Each row comes from the steps of one walk. Every step used is in the known rows, and no mark comes twice. Write the walk behind each row, first mark first.
Known rows
loni -> fevuk -> sudi -> rotus: [ -2.1  16.9   3.9  21.3 -16.0  24.4  -8.5  13.1  25.9   3.0 -13.9   0.4
   7.4  33.7  -8.7   6.1   3.1   5.3 -14.8 -12.0  11.4]
pite -> loni: [ 17.4  10.8   5.2  37.1 -17.6  24.3   9.3  20.4  17.4  -3.7 -17.6   6.3
   7.1   7.4 -26.6  31.2 -13.4  13.2 -10.3   5.9  -5.3]
loni -> fevuk -> sudi: [ 10.1  20.7   2.1  19.8   1.5  16.1  -9.1  16.6  24.2  -2.7  -8.9  20.4
   3.4  42.9 -11.9  13.4   1.3  16.0  -4.2 -18.9  17.1]
pite -> fevuk: [ -3.5  -3.0   2.5  30.6 -12.6  23.1   2.7  10.9  20.3  17.4  -0.1  17.2
  17.8  17.5 -27.6  28.9  -4.7  14.1   9.1  -6.2   3.5]
rotus -> fevuk -> sudi -> pite: [  5.0  20.8  13.2  18.0  -3.2  19.4  -1.2   9.0   8.7  -0.3   3.5  -7.5
   1.8  25.6  -8.0 -15.9  12.7  -7.6 -24.7 -13.9   4.3]
loni -> sudi -> pite: [-17.4  24.0  -3.3  18.5   5.0   7.8  15.1  -1.8   3.1   5.1  -6.7  -8.1
  19.5  28.5 -31.0  12.5   0.0  25.6   2.7  13.4 -21.3]
fevuk -> sudi: [ 18.2  33.7   9.5  13.1 -12.3  10.3  -3.4  32.2  18.3  -0.2 -17.7   4.1
 -18.6  32.4 -16.7  17.5  -3.3   3.5 -10.1 -10.1  11.7]
rotus -> fevuk -> sudi -> pite -> loni -> sigug: [ 16.9  11.9  -0.4  24.9  -3.4  36.6  -0.9  13.4   2.8 -10.5 -15.4 -17.7
  17.6   6.4   2.8  -8.9   3.8  -2.1 -29.1   5.0   7.6]
pite -> loni -> sigug -> rotus -> fevuk: [ 26.4   2.6   2.1  32.9  21.4  62.4  -4.2  13.2   7.9   0.1 -15.8  12.4
  20.7 -10.3  -9.1   5.7 -35.7  -9.2 -18.2  12.1   0.5]
loni -> rotus -> fevuk -> sudi: [  7.4  26.6  -0.1  35.6   9.7  21.6   3.6  26.4  16.9  10.9  -8.3  13.5
  10.5  20.2  11.3 -20.1   5.4  -9.7 -14.9 -10.7  17.2]
pite -> loni -> rotus -> fevuk: [  9.8   5.0  -3.8  55.0  -0.7  34.1  14.1  15.9  15.3   5.9 -11.1  13.6
  29.1  -1.3   1.4  -4.4  -4.7   1.1 -17.4   3.4   2.2]
rotus -> fevuk -> sudi: [ 18.6  25.6  10.3  20.3   1.3  27.0  -5.3  27.7  19.4   0.2   1.0  11.7
  -8.6  27.6  -4.0  -9.8  -0.6  -6.3 -32.8 -17.3  12.6]
fevuk -> sudi -> pite: [  4.6  28.8  14.2  10.8 -17.7   2.3   1.2  11.9   7.2  -0.1 -15.1 -17.3
  -7.9  29.5 -21.7  11.1  10.8   0.2  -1.6  -5.4   2.7]
sigug -> rotus -> fevuk: [ 11.8  13.7  22.1  22.6  27.6  47.2  -5.0   4.1  15.2  17.0  11.9  28.9
  -0.5  12.8 -20.8  -8.3 -28.2 -20.8 -15.8 -13.9  -4.1]
loni -> sudi -> fevuk: [-14.7  21.7  -6.8  17.2  -8.1  25.8  13.1  15.3  15.5  15.4  -9.3  -2.4
  15.9  23.0 -28.9   1.9   5.5  30.7   5.8  16.6  -4.6]
sigug -> sudi: [ 23.8  19.7  10.3  19.9  -2.6  23.5  -3.1  25.3  36.8   9.9   9.2  28.2
  -4.7  23.6 -39.4   8.0 -26.8   9.1  -6.1   3.1   9.0]
loni -> sudi: [ -3.5  29.9  -6.4  20.4   8.3  16.2  11.1  20.6  15.1   4.9  -7.7  14.2
   7.7  32.3 -26.7  20.1 -14.3  29.3  -6.3   9.6 -12.4]
pite -> fevuk -> sudi: [ 10.4  10.5   4.8  20.2 -32.4  20.8   1.2  22.9  20.6  10.8  -8.2   9.2
   1.1  25.5 -20.2  23.9   4.6  11.7  -0.9 -12.1  14.6]
pite -> loni -> sigug -> sudi -> rotus -> fevuk: [ 24.4  -1.4  -5.4  37.3  -8.9  62.8  -4.9  24.6  27.7   1.6  -8.8  -1.5
  25.8 -13.4 -12.0  -8.7 -30.6  -2.7 -39.0  26.6   5.0]

Write each row's walk
[ 22.7  20.8  10.7  15.5 -13.5  34.7   1.2   6.8  -1.4  -3.8 -32.8 -19.9
   4.9   3.4 -16.6  15.0 -11.2  -8.4  -4.0  11.7   1.4] : fevuk -> sudi -> pite -> loni -> sigug -> rotus
[-12.8   6.9   9.6  32.4  -2.3  37.0  -2.8  13.1  20.1  14.6   3.0  -6.0
  12.2   9.2  -9.1 -12.0  -7.2 -16.2 -34.1  -0.4  -5.2] : sudi -> rotus -> fevuk
[ 23.9  15.2  23.9  20.1 -12.6  48.1   4.9  -1.9   6.2   3.9  -1.2  -0.1
  -2.8   6.0 -18.8 -12.6  -9.0 -20.6 -25.6 -10.4  -5.4] : sigug -> rotus -> fevuk -> sudi -> pite -> loni
[ 15.1  14.8   9.9  27.1 -23.0  28.7   6.9   9.6   7.5  -6.5  -3.2 -12.4
   6.6  14.2  -8.3  -9.5  12.3  -2.6 -34.1  -7.4   1.9] : rotus -> fevuk -> sudi -> pite -> loni
[-17.8  18.5  -5.2  27.4  -0.6  37.9  10.0  14.8  17.7  11.9   1.5  -3.2
  19.2  17.3 -12.1 -11.8  -7.5   7.4 -37.8  12.3 -17.1] : loni -> sudi -> rotus -> fevuk
[ -0.3  10.0  -6.5  38.3 -25.6  46.8  17.8  17.3  15.6   1.6 -10.0  -8.6
  22.7   2.6 -13.7   0.3  -8.8  15.0 -46.7  19.4 -21.5] : pite -> loni -> sudi -> rotus -> fevuk
[ 11.4  20.3  -8.9  32.6 -16.4  28.0  20.0  20.7  14.4  -4.9 -18.2   7.5
  12.9  14.2 -27.9  28.9 -14.2  33.2 -18.5  17.0 -15.9] : pite -> loni -> sudi
[ 13.4  17.4  10.1  12.1  32.6  46.8 -13.4   3.5  -1.2   5.0 -11.8  -3.8
  11.1   7.7  -4.1 -14.5 -19.6 -23.3  -8.9   2.3   7.2] : loni -> sigug -> rotus -> fevuk -> sudi -> pite
[ 10.2   8.6  11.9  26.1 -11.8  46.4  -5.1  19.0  39.1  17.3  19.8  10.5
   4.1   9.7 -24.1 -23.9 -20.8 -13.5 -37.6   5.5   1.2] : sigug -> sudi -> rotus -> fevuk
[ -2.9   5.1   4.9  22.5 -49.2  29.0   2.4  20.7  23.0  18.2 -13.1 -10.4
   3.7  16.3 -15.7  17.0   5.2   0.0 -13.0  -4.2   7.8] : pite -> fevuk -> sudi -> rotus
[-18.4  -7.7   6.7  27.8 -15.8  13.4   5.9 -11.3   5.9  16.7   1.3  -7.7
  28.4  16.3 -33.1  20.7   9.8  11.5  18.5  -1.4  -6.3] : sudi -> pite -> fevuk
[ 26.3   2.5  -7.6  28.6 -16.9  51.0  -1.9  24.4  27.2   4.5 -19.2   0.6
  23.3  -9.6 -25.9   4.6 -19.4  16.8  -1.6  31.3  17.0] : pite -> loni -> sigug -> sudi -> fevuk
[ -1.4  17.3   6.4  17.5  -2.3   8.9  -5.1  -3.4  14.0  -3.6  -7.5   0.7
  13.8  40.5 -16.7   7.5  13.8  14.7   4.5 -16.5  10.8] : loni -> fevuk -> sudi -> pite
[ 11.7   8.2   2.0  33.8 -38.5  34.3   1.7  14.1  23.6  -6.2 -22.4  -4.9
  13.0  15.7 -11.3  15.6   1.5  11.9 -25.3  -2.2   4.9] : pite -> loni -> fevuk -> sudi -> rotus
[ 23.8  16.6  -5.6  18.4  24.8  34.5 -14.1  30.0  27.1   6.1  -9.0  19.8
  11.5  13.7 -24.1   9.6 -37.4   7.8   0.2  19.2  17.6] : loni -> sigug -> sudi
[ 24.1  13.0   0.3  30.9 -23.2  27.4   1.7  18.3  22.8 -13.3 -19.8  13.8
  10.5  24.8 -15.0  22.4   1.1  23.6 -14.7  -9.6   9.7] : pite -> loni -> fevuk -> sudi
